(in the rows, 128 means zero)
Known rows, with every step that occurs
H/G/X/V: [ 80  73 148  73  95 207 133  91 112 109 120 164 167  85 157 165 118 133
 159 140 156 109 169 134]
H/V/Y: [ 89 141 112 111 119 182 138  82 149 142 133 165 145 120 123 164 160 128
 127 134 123  66 138 113]
B/X/V/Y: [110 112 128 131 123 170 120  88 155 147 159 180 150  85 126 147 139 140
 103 123 119  71 142 124]
H/G: [107 125 147 118 140 164 149 118 135 123 129 104 142 111 145 145 124 165
 137 130 134 108 151 134]
X/V: [109 134 125 126 100 188 126  98 120 118 136 164 168 107 119 150 145 109
 142 137 129 121 129 131]
G/H/V: [ 80 149 164 134 115 209 121 119 103 117 153 141 157 134 164 113 136 108
 132 154 152  94 135 133]
V/Y: [128 140 126 139 136 154 148  92 176 152 145 162 138 106 113 146 152 136
 118 129 112  74 124 138]
W/H: [118 128 111 136 157 170 109 102 150 103 153 120 167 124 143 133 115 142
 140 127 128 115 148 105]
B/X/G/H/W: [ 60 137 184 158 157 169  93 134 143 128 153 140 176 136 162  71 109 129
 144 113 176  93 151 150]
V/Y/W/H: [143 153 117 107 158 167 140  81 160 124 169 153 129 113 120 118 124 145
 132 152 136  84 131  88]
H/V/Y/W/X: [ 88 168 115  78 114 189 135  88 131 124 175 179  80 105 119 132 114 135
 116 162 168  57 148 114]
V/Y/G/H: [135 154 181 179 142 164 135 103 163 150 148 158 165  83 137 139 170 149
 119 176 149  86 123 126]
B/X/G/Y/W: [150 129 149 103 160 146 156 113 148 112 165 167 133 129 126  90 136 172
 127  52 158 103 141 148]
H/W: [ 79 156 127 160 140 173  98 124 148 128 139 137 154 147 126 130 120 127
 147 134 135 103 133 129]
W/H/G/X/V/Y: [ 83  70 124  51 117 203 133  60 141 111 134 168 183  66 162 182 129 145
 177 146 150  77 179  87]
G/H/W/X/B: [ 80 194 150 184 143 211  86 130 120 128 164 105 120 128 154 119 116 125
 181 151 190  95 131 118]
Y/W/H: [135 151 123 115 157 177 120 101 134  98 169 131 135 132 133 101  99 140
 135 149 146 123 138  93]
W/X/B: [127 164 109 158 142 182 112 108 142 128 147 108 107 108 131 153 123 145
 155 124 156 114 134 121]
G/Y/W: [167 161 136 119 144 171 162 117 132 114 169 162 117 135 115 113 145 153
 131  92 140 105 116 142]
Y/W/X: [124 163 137 112 132 175 125 120 133 108 182 159  76 110 122  96  82 142
 111 154 167 102 139 142]
W/H/V: [ 75 130  98 109 139 197 100  95 119  91 143 121 175 141 153 152 121 131
 146 136 133 111 164  80]
G/X/B: [129 110 130 146 132 199 114  93 155 133 122 138 144 122 148 156 128 125
 158 120 147 122 132 123]
X/V/Y: [118 135 119 119 102 177 144  76 149 147 139 189 159  87 106 165 168 113
 140 141 120  83 124 126]
B/X/G/Y: [134 105 135 123 162 139 144 115 163 118 148 154 164 119 135 122 149 175
 132  31 137  99 152 160]
B/X/V/Y/G: [117 116 137 157 131 155 101  87 161 142 146 177 176  72 124 174 156 168
 101 147 135  96 144 101]
V/Y/Q: [106 159 108 117 108 174 154 110 175 158 178 160 111 118 123 122 136 127
 103 120 118  80  89 144]
G/X/V: [ 95  85 137 100  90 206 113  90 128 113 137 199 167  97 141 148 122 100
 141 139 147 113 146 144]
B/X/G/H/V/Y: [ 71 123 170 109 133 175 133  92 147 146 150 171 165 109 161 109 151 129
 125 116 158  55 157 135]
Y/W: [139 158 146 127 137 171 143 116 134 121 158 152 113 133 118  96 113 132
 117 149 142 120 119 134]

Rows
[130 165 131 104 132 166 144  98 160 134 185 180  71  92 108 112 105 147
 112 158 157  66 132 139] -> V/Y/W/X
[106 156 166 143 103 189 117  92 132 126 169 189 152  44 134 156 155 136
 137 195 178  79 142 122] -> W/X/V/Y/G/H
[115  92 153 147 134 174  99 103 161 116 128 171 168 100 147 155 121 153
 120 156 152 131 152 132] -> Y/G/X
[ 96 146 120 138 126 168 120  81 154 136 119 162 170 106 121 189 174 152
 127 164 136  90 141  89] -> H/V/Y/G
[102 109 133 140 121 177 100 109 126 121 160 157 158 106 140 133 114 133
 103 120 131 112 148 131] -> B/X/V
[ 86  78 145  61  94 198 152  71 139 134 124 185 158  66 144 181 142 138
 158 146 145  74 162 126] -> H/G/X/V/Y
[106 166 122  90 119 187 151  83 134 140 149 180 115 128 116 135 145 123
 120 157 141  71 127 104] -> H/V/Y/W
[103 115 188 144 148 161 126 123 146 128 159 145 165 112 167  73 119 134
 119 107 161 101 147 165] -> B/X/G/H
[101 121 119 138 124 201 106  58 159 143 100 162 169 105 140 217 175 145
 165 155 160 102 146  70] -> H/V/Y/G/X/B
[ 95 135 119 113  99 192 112 104 115 108 161 168 131  84 124 146 113 122
 137 144 156 104 150 141] -> W/X/V
[135 152 142  75 139 175 167 128 113  93 177 133  77  97 135 126 112 199
 144 100 176  85 155 142] -> H/G/Y/W/X
[ 89 154 157 125 114 202 140  99 129 143 153 163 150 116 151 131 162 112
 130 159 142  55 129 127] -> G/H/V/Y
[109  95 121 106 159 205 114  86 138 105 117  85 163 112 181 174 110 169
 193 121 161 121 170  76] -> W/H/G/X/B
[122 129 118  97 142 178 112  77 142 117 186 170 142  96 134 121 109 145
 113 144 145  83 146  75] -> B/X/V/Y/W/H
[ 61 158 120 148 139 180  82 129 141 114 162 139 118 122 129 127  88 138
 143 140 162  88 154 137] -> H/W/X
[119 144 134  86 161 176 139 106 118  91 155  97 133 122 149 116  95 171
 151 148 157 116 159  83] -> Y/W/H/G
[ 82  97 133 113 114 189 106  73 163 131 118 197 170  97 141 191 152 146
 125 164 150  86 161 101] -> H/V/Y/G/X
[113 154 142  85 128 160 145 100 140 105 157 170 103 106 113  91 101 135
 144 132 186 113 149 153] -> Y/W/X/G
[139 159 122  84 105 196 146 107  97  92 186 191 104  91 112 129 132 142
 148 108 173  97 136 138] -> G/Y/W/X/V
[172 190 114 131 147 187 145 111 123 111 172 130  79 116 117 138 139 167
 165  89 172 107 120 120] -> G/Y/W/X/B
[ 58 153  71  79 111 204 123  91 144 122 179 141 142 136 149 145 130 127
 128 124 127  78 120  81] -> W/H/V/Y/Q
[ 50 153 126 116 137 163 102 112 150 111 136 152 145 121 121 122 106 131
 176 118 180 101 162 145] -> H/W/X/G
[ 50 170 142  72  84 204 167  97 136 146 162 174 149 124 151 101 165  92
 146 126 165  72 105 141] -> X/G/H/V/Y/Q
[ 84 133 107 109  93 185 125 107 150 152 196 178 125 100 135 126 124 131
  86 110 127  79 105 131] -> B/X/V/Y/Q
[ 80 151 119 108 144 161 124 117 150 100 144 164 146 122 117 134 138 152
 189  61 174  86 159 153] -> H/W/X/G/Y
[113 159 131  92  97 197 123 102  99 100 177 180  99  89 116 115 100 117
 134 163 176 111 139 130] -> Y/W/X/V
[106 104 146 131 155 139 122 108 166 126 138 145 159 119 138 106 114 150
 117  88 143 112 155 154] -> B/X/G
[ 75 109 112  69  62 215 141  87 153 145 175 218 134  92 137 144 129  98
 127 132 140  83 108 143] -> G/X/V/Y/Q
[152 146 121  76 160 161 161  87 139  85 154 156 165 130 121 111 150 152
 181  72 161 117 141 109] -> X/G/Y/W/H
[140 118 134 161 142 176 116  67 189 155 111 159 161  88 130 200 167 156
 157 151 148 108 131  94] -> V/Y/G/X/B
[ 93 157  99  96  72 194 152  94 143 152 173 186 137 102 114 142 153 103
 123 129 127  89  88 130] -> X/V/Y/Q
[111 147 104  50 143 185 151  80 110  72 142 158 173 147 131 128 158 142
 190  76 171 108 156  86] -> X/G/Y/W/H/V
[ 73 176 170 179 143 177  87 123 158 135 170 161 140  82 140 135 130 155
 142 192 182  62 146 119] -> V/Y/G/H/W/X
[ 55 170 154 132 101 210 101 107 122 135 177 186 141  83 135 130 131 103
 165 173 178  44 138 130] -> G/H/W/X/V/Y
